Each row comes from the steps of one path. Every step used is in the known rows, and no mark comes twice. Write the path behind each row, first mark first.
In the rows, zero is written as 128.
Known rows:
ziker/peze: [120 127 134 134 155  98 113 132 124  78  90 147 113 149  86 157 105 137
 181 122 132 117 105 125 102 145 147  95 178 154 163 125 125 169 136 127
 135 100  82 160 108 114  97  84 187]
vasif/poza/kozi/tanepa/belag: [116  89 144 136 147 111 143 118 127 104 117 147 101 188 107 148 132 127
 183 189 136  96 125 145  83 156 106 110 110 139 158 108  59 117 103 152
 132  96  65 167 138 122  96  89 190]
rasi/nepu/peze/ziker/tanepa/kozi/poza: [ 97 112 157 162 150 116 123 138  82  80  93 152  93 104 199 174 119 132
 147 181 114 117 102 169 135  48 126 103 122 134 157 138  77  54 149 114
 115  94 123 134 119 166 123 113 176]
zaga/rasi/musu: [143 111 155 137 156 124 134 131 102  76 101 141  99 128  88 150 133 135
 164  97 135 125 105 136  97 124 144 115 169 139 166 120 118 143 134 121
 114 140  90 187  96 121  98  36 197]
rasi/nepu/peze/kegipo: [ 96 120 144 116 147  99 137 133  97  97  92 139 100 138  53 173 111 123
 185 141 138 120  92 155  82 122 128 104 174 140 162 118 118 103 153 124
 127  72  84 160 115 169  82 108 194]
zaga/rasi: [138 122 149 140 153 111 119 131  97  87  95 151 112 149 127 144 113 132
 168 125 135 127 117 133 111 154 127  97 154 144 164 107 124 141 143 117
 115 131  85 176 116 132 108  45 183]
belag/fama: [131 117 139 105 167 104 127 142 101  93  59 148  99 103  60 166 116 146
 168  94 152 106 126 127 108 139 122 103 153 155 162 117 115 113 129 127
 119  93 101 170 114  81  70  65 177]
tanepa/ziker/peze/nepu/rasi/musu/poza: [138 129 136 102 163 123 135 123 130  76  80 143  73 176 181 169 115 130
 147 126 113 101  74 148  33  81 133 105 152 116 145 179 100 136 135 119
 132 150 108 170  89 179  73 108 196]
fama/belag/tanepa/kozi/poza/vasif: [ 53  95 146 100 162 108 119 111  99  98 122 147  86 144 169 154 119 123
 180 115 138 122 121 147 124  91 126 144 101 166 135 141  71 103 137 160
 111 175  98 162 148  99 131  95 185]
zaga/rasi/musu/poza: [154 128 147 116 167 131 133 126  87  75  99 149  91 158 131 155 128 132
 152 143 134 106 106 135  82 123 123 109 143 136 157 137  99 157 118 121
 116 157 104 184  95 157 104  58 193]
nepu/rasi/musu/poza: [160 116 147  71 167 126 127 139 122  70  87 141  89 149  98 165 127 128
 139 134 134  90  93 135  79 105 141 111 137 135 152 147  87 129 114 126
 112 150 115 192  84 180 101  67 206]
rasi/nepu: [128  94 143 100 161 108 135 138 104  86  83 135 118 123  48 164 108 126
 165 154 133 116 113 146  94 146 140 106 169 143 179 115 109 112 144 119
 130  84  84 162 130 140  78  72 168]
poza/kozi/tanepa: [110  79 141 144 149 105 117 129 140  88 102 137  90 171  44 144 140 141
 162  91 143 105 122 139  69 147 132 117 140 151 158 110  90 129 128 140
 121  92  70 165 136  75  91  85 177]
nepu/peze: [108 129 132 144 153 110 113 139 121  77  76 139 104 160  75 157 109 110
 165 137 141 119 107 133 121 125 141  92 158 158 153 115 111  97 134 129
 119  91  85 173 105 148 106  67 193]
peze/ziker/tanepa/kozi: [107  97 158 133 150 121 117 140 104  87  96 154  86 110 140 153 133 129
 140 120 136 118 121 138 127  85 156 101 142 145 179 129  85 111 148 110
 115 130 113 141 107  78  93  82 155]
poza/kozi/tanepa/ziker/peze: [101  96 132 159 143 101 118 132 168  82 107 139  86 181 132 151 130 146
 178  85 129 111 112 134  69 147 136 102 153 143 157 138  97 155 149 141
 127 104  70 150 143  77  83  98 181]
nepu/rasi/musu/poza/kozi: [154  96 144  79 176 123 129 126 147  70  96 139  73 160  33 157 132 134
 135 104 141  85  97 140  51 100 133 124 141 124 140 145  72 113 113 141
 125 148 105 182 105 169  97  87 209]
kegipo/peze/nepu: [102 122 138 133 163 105 118 120 113  93  57 136  94 164  78 152 125 101
 153 113 128 127 106 134  86 110 128  90 169 147 147 129 124  75 135 113
 155  87  81 150 120 105  97 108 171]
belag/tanepa/kozi/poza: [ 90 117 140 117 151 105 119 112  92  89  83 153  86 166 149 166 123 139
 165 153 117 123 119 134 136 102 133 123 126 180 151 133  63 118 134 131
 114 146 105 154 139  95 133  76 172]
ziker/peze/lodupud: [115 120 132 138 159 101 115 126 119  74  79 156 108 148  73 155  93 139
 178  90 133 118 113 133  74 160 162 118 176 150 172 127 123 175 130 121
 131 102 104 158 111  84  86  83 197]
tanepa/ziker: [125 115 133 108 157 117 124 150 114  93  75 134 102 138  98 155 117 107
 163 130 148 125 120 128 114 151 138  94 173 153 172 129 108 118 159 121
 114 139  91 174 119 101  84  57 169]
tanepa/kozi/poza: [110 118 134 125 155 111 117 130  82  93  86 159 105 134 133 164 123 132
 164 160 139 118 116 140 129 106 125 115 159 164 160 140  79 119 135 133
 126 142 100 154 137 107 146  81 180]
vasif/poza: [132 121 134 129 158 123 133 127 107  82  81 140 118 170  97 153 102 122
 168 159 147 115 128 131 119 140 124 101 161 145 156 114 100 120 121 132
 125 124  71 161 104 130 115  76 186]
poza/vasif: [108  95 147 113 173 113 127 140 104  99 102 129 111 118  43 150 112 101
 167  95 162 116 131 126 105 135 124 125 167 150 153 116 119 126 137 136
 123 136  95 175 113  86  85  87 188]
nepu/rasi/musu/poza/kozi/tanepa/ziker: [140  86 144 100 157 129 130 140 168  73 106 136  60 184 132 157 154 140
 137 107 130  87  97 145  39 106 134 111 110 122 147 160  58 122 127 141
  99 158 100 187 120 149  82  82 198]
ziker/peze/nepu/rasi: [133 116 145 124 149 100 111 115 130  83  86 152 106 160 118 158 102 142
 168 115 111 110  80 145  69 109 139 106 157 127 147 135 131 137 139 118
 144 101  88 158 106 152  89 104 191]
vasif/poza/kozi: [123 104 131 124 164 124 138 112 133  83  91 141 102 168  41 145 113 125
 165 130 150 108 133 136  91 132 113 117 159 138 144 110  84 113 122 147
 140 124  65 154 121 126 115  96 195]
fama/belag/tanepa/kozi/poza: [ 76 107 138  97 147 104 104 108 108  89 101 162  81 169 178 156 125 143
 180 137 126 120 109 151 135 103 139 121 104 173 151 140  62 102 136 145
 109 153  86 156 142 125 137  72 176]
nepu/peze/ziker/tanepa/belag: [106 119 163 143 145 109 120 149 100  98  94 144  96 115 143 155 119  97
 167 192 122 117 105 142 135 106 133  85 107 141 169 114  96  66 129 115
 116  79 118 170  87 141  58  89 178]
musu/poza/kozi/tanepa/ziker/peze/kegipo: [ 92 119 129 121 147  94 126 127 135 101 122 150  68 190 144 159 136 146
 188 113 142  98 106 135  35 151 108  99 148 138 144 156  87 186 146 149
 134 138  81 141 129  99  72 154 181]
vasif/poza/kozi/tanepa: [116  88 138 148 147 118 132 116 139  82 103 140  98 195  89 142 130 142
 164 120 145 103 128 140  81 140 118 113 135 138 147 107  74 120 111 147
 122 104  56 154 129 106 114  99 190]
fama/belag: [111 103 138  98 154 109 104 133 120  87  97 148 111 135  89 141 115 122
 176 119 151 116 111 143 112 147 151 101 141 155 165 120 112 117 138 141
 124 108  64 175 118 138  92  61 180]
zaga/rasi/nepu/peze/kegipo: [110 133 153 140 140 100 141 126  84  97 115 152 106 141 116 167 107 133
 187 134 132 130  94 158  91 126 124  96 156 126 158 112 132 117 161 118
 118  95  83 163 125 196  98  88 195]
nepu/peze/ziker: [126 132 144 159 154 119 102 138 110  80  83 141 101 163 102 157 109 117
 158 127 139 128 111 141 125  91 142  74 148 145 154 106 123  56 143 116
 122  98  91 164  75 121  95  80 187]
ziker/peze/nepu/rasi/musu/poza/vasif: [123 112 150 105 183 121 136 116 116  83 102 136  86 150 124 165 113 126
 146  95 120  92  83 144  26  71 117 137 153 109 128 166 110 145 114 131
 141 155 114 169  83 165  84 128 216]

Which path is each row?
[125 111 171  97 158 105 130 149  82 116  79 150  86  63 122 162 127 128
 171 148 141 104 120 135 132 125 114  97  95 139 178 115  92  85 125 117
 118  85 131 166  98  83  24  84 165]
peze/ziker/tanepa/belag/fama
[ 71  97 136  93 151 106 114 114 134  86 105 158  79 178 138 148 125 141
 169 105 129 126 113 145 116 114 169 110 113 172 164 135  68 109 144 141
 114 140  78 162 144 121 108  49 168]
fama/belag/tanepa/kozi
[134 119 143  86 165  93 140 143  93 117  72 150 101  97  84 168 113 129
 183 162 146 107 120 131 117 152 112 102 128 155 172 119  95 106 118 135
 130  81 105 184 125  94  44  52 184]
tanepa/belag/fama
[ 98 124 157 155 150 108 110 138  98  85  88 157  84  98 189 162 143 114
 144 139 115 122 112 133 149  48 131  83 128 147 145 148  87  54 138 111
 122 133 123 129 112  90 137 121 169]
kegipo/peze/ziker/tanepa/kozi/poza
[124  90 141 122 161 123 127 126 136  78  98 136  66 182  51 153 156 142
 146 103 147  87 113 141  40 122 125 124 136 141 146 138  61 136 101 144
 121 113  88 172 116 106  92  97 186]
rasi/musu/poza/kozi/tanepa
[132 128 146 148 164 109 103 136 120  83  82 142 103 152 103 154 126 109
 151 116 136 127 118 125 125  95 143  56 159 146 152 113 133  44 145 109
 140 111  91 153  88  78 102  95 174]
kegipo/peze/ziker
[144 108 148  77 165 126 131 119 104  81  69 143  81 165  92 161 128 126
 131 128 131  94  81 151  43  89 127 123 139 119 146 153  92 107 114 118
 131 135 107 181  85 174  87  93 194]
peze/nepu/rasi/musu/poza
[104 121 128 134 156 109 129 123 111  93  70 139  97 163 136 158 106 122
 171 119 126 126  99 141  74 126 133 101 180 137 161 145 123 143 158 118
 150 115  82 148 115  99  70 110 170]
tanepa/ziker/peze/nepu
[106 106 127 171 142 117 137 124 162  76 116 142  92 205 172 150 118 147
 183 114 121 109 121 137  71 134 125  99 144 134 147 134  85 149 133 145
 128 117  56 143 138 117 107 113 194]
vasif/poza/kozi/tanepa/ziker/peze
[ 91 129 151 174 146 117 107 139  87  81  87 155  84 119 198 164 128 123
 149 154 126 122 112 149 150  53 128 100 124 147 150 136  79  67 138 118
 106 120 124 143 101 131 135 109 184]
nepu/peze/ziker/tanepa/kozi/poza
[106  98 159  98 146 100 135 149  97 106  87 138 106  93  94 150 123  99
 175 183 131 105 110 129 121 162 130 111 133 154 181 126  83 145 122 122
 115  95 113 176 124 137  54  70 163]
ziker/tanepa/belag
[135 112 145 114 149 120 137 129 139  77  84 139  83 145 145 167 120 130
 154  71 114 118  70 148  44  82 155 112 174 116 155 163 117 127 147 119
 133 132  94 175 100 144  71  85 201]
tanepa/ziker/peze/nepu/rasi/musu
[105 117 146 105 144 104 126 109 149  84  80 141  81 212 202 162 103 138
 169 103  92 124  84 141  74 108 148 103 137 139 146 146 107 124 157 114
 121 141 105 159 118 145  63  98 179]
belag/tanepa/ziker/peze/nepu/rasi
[110 109 158 138 148 118 109 138  72  90  94 158  93  93 178 157 134 130
 148 152 137 116 117 142 143  75 128 112 128 147 164 137  80  99 141 117
 113 141 125 138 107  85 123 102 160]
peze/ziker/tanepa/kozi/poza
[ 93 108 145  93 139 104 112 107 157  85  99 151  76 206 231 152 105 142
 178  89 100 123  77 155  74 112 155  98 107 137 144 151 116 108 158 130
 123 142  80 160 122 168  70  87 181]
fama/belag/tanepa/ziker/peze/nepu/rasi
[122 124 170 115 165  95 130 153 100 107  76 147  79  71 146 165 134 115
 162 141 125 106 116 123 144 100 115  68 101 142 162 127 100  54 122 112
 128  71 130 157 102  84  39 100 171]
kegipo/peze/ziker/tanepa/belag/fama
[125 100 171 110 149 110 121 145  85 107  98 140 100  91 123 149 125 103
 171 184 132 114 112 136 128 130 129  94 123 143 184 113  96 101 132 115
 121 104 116 168  97  97  44  87 161]
peze/ziker/tanepa/belag
[132 109 154 113 161 114 128 123 142  75  71 136  82 150  86 160 140 113
 130  68 117 114  75 141  55  59 152  99 165 122 138 145 118  57 125 110
 138 111  94 175  98 143  95  84 201]
kegipo/peze/nepu/rasi/musu
[133 102 152 101 155 110 116 120 114  91  72 146 102 152  95 152 113 124
 150 127 133 113  91 148  67 110 133 113 156 126 155 123 120  99 138 113
 129 114  90 171 109 147  85  82 180]
peze/nepu/rasi
[112 118 164 146 154 108 107 149 113  79  79 137  93 106 128 150 135 104
 145 102 126 123 113 121 135  94 148  70 137 140 158 122 119  74 137 100
 123  98 111 143  91  88  85 109 164]
kegipo/peze/ziker/tanepa
[112 109 161  83 159  96 143 152  92 114  73 145  90  55  96 162 124 125
 179 153 138  97 117 128 125 150 114 113 110 154 174 128  84 131 117 125
 108  75 126 175 127 114  30  66 170]
ziker/tanepa/belag/fama
[108  90 132 149 147 128 139 130 144  87 101 134  87 198 141 145 131 131
 164 118 140 109 131 141  77 142 120 106 131 135 151 123  70 116 134 145
 118 128  61 157 137  98 103  94 183]
vasif/poza/kozi/tanepa/ziker
[123 101 138  97 171  95 139 130 110 117  93 153  74 154 114 163 134 152
 168 176 139  74 126 140  74 157  80 106  74 147 154 130  53 118  99 151
 130  86 103 171 143 112  51  98 181]
musu/poza/kozi/tanepa/belag/fama
[ 91 109 139 106 151 109 127 116 121  85  86 148  79 190 105 160 125 137
 157 120 123 122 120 131 122 111 164 114 138 179 165 127  70 119 142 123
 114 140  96 157 138  83 101  54 168]
belag/tanepa/kozi
[ 84 100 143  80 148 107 107 119 129  84  96 142  90 177 111 143 117 129
 180 106 133 123 111 140 117 148 154 107 112 170 160 115  99 113 138 139
 110 116  75 173 122 121  77  58 172]
fama/belag/tanepa
[113  99 139 130 137 115 120 152 121  93  87 135  91 164 158 155 134 121
 163 126 138 117 118 132  90 154 142  90 142 154 176 128  97 122 148 125
 101 121  81 177 130  88  76  61 163]
kozi/tanepa/ziker
[116 105 166 124 148 118 113 146  95  87  85 139  97  97 103 146 125 117
 154 126 143 115 119 131 121 123 142 101 139 144 171 114 113 111 142 107
 112 102 114 156  87  79  63  96 157]
peze/ziker/tanepa
[111 116 168 133 155 102 122 150 109 101  95 140  95 104 144 153 133  87
 161 179 116 115 108 123 136 111 134  69 117 142 167 123 105  60 130 109
 130  93 119 156  98  96  61  98 167]
kegipo/peze/ziker/tanepa/belag
[126 114 179 162 144 109 139 140  80  96 116 151 109 111 225 159 110 117
 173 219 101 123  97 165 132 113 126  82  90 115 179 109 105  71 147 103
 112  79 114 166 112 208  59  70 179]
zaga/rasi/nepu/peze/ziker/tanepa/belag
[121 102 145 147 133 102 114 131 145  87  95 151  97 189 228 162 121 145
 165 107 107 113  81 149  53 118 143  98 129 122 157 148 119 135 150 116
 121 118  83 160 126 127  81 100 176]
kozi/tanepa/ziker/peze/nepu/rasi
[ 91 113 132 148 134 106 141 118 145  95 129 147  84 190 142 155 131 151
 200  98 147 112 112 139  54 140 113 104 162 130 143 136  93 163 142 149
 133 133  56 136 127  90  93 147 196]
vasif/poza/kozi/tanepa/ziker/peze/kegipo
[ 90 108 149 124 148 107 124 139  82  89  84 155 100  90 145 160 133 125
 158 155 133 109 115 136 131 102 129 130 140 160 159 148  67 139 132 123
 110 128 119 149 135 111 129  94 168]
ziker/tanepa/kozi/poza
[ 92 127 134 120 150 104 126 127 140  81  88 136  87 185 157 163 108 130
 186 113 109 130 109 123 110 144 156  99 150 169 160 137 103 157 155 125
 112 134  95 162 120 112  69  79 177]
belag/tanepa/ziker/peze
[130 118 140 122 148 106 124 127 140  86  82 148  97 158 170 160 104 130
 164 116 113 119  82 144  68 106 142  99 166 122 154 150 126 127 159 115
 134 130  90 163 117 148  77  97 187]
tanepa/ziker/peze/nepu/rasi
[ 96 121 140 137 126  96 122 142 119 102 117 144  92 156 158 164 132 143
 199  93 135 121  98 130  69 150 140  91 168 148 171 141 121 182 158 128
 115 122  80 155 124  71  70 110 179]
kozi/tanepa/ziker/peze/kegipo
[144 102 153  79 183 128 135 143 118  80 108 130  88 128  85 163 121 110
 137 111 147  91 103 135  66  92 128 130 137 121 139 151  92 122 114 137
 113 177 124 195  91 162  96  88 213]
nepu/rasi/musu/poza/vasif
[112 129 165 131 155 106 128 152  94 106  75 149  82  84 152 165 117 121
 175 147 132 108 110 138 138  96 114  83  86 141 163 116  94  54 120 120
 111  61 127 169  92 128  34  81 182]
nepu/peze/ziker/tanepa/belag/fama
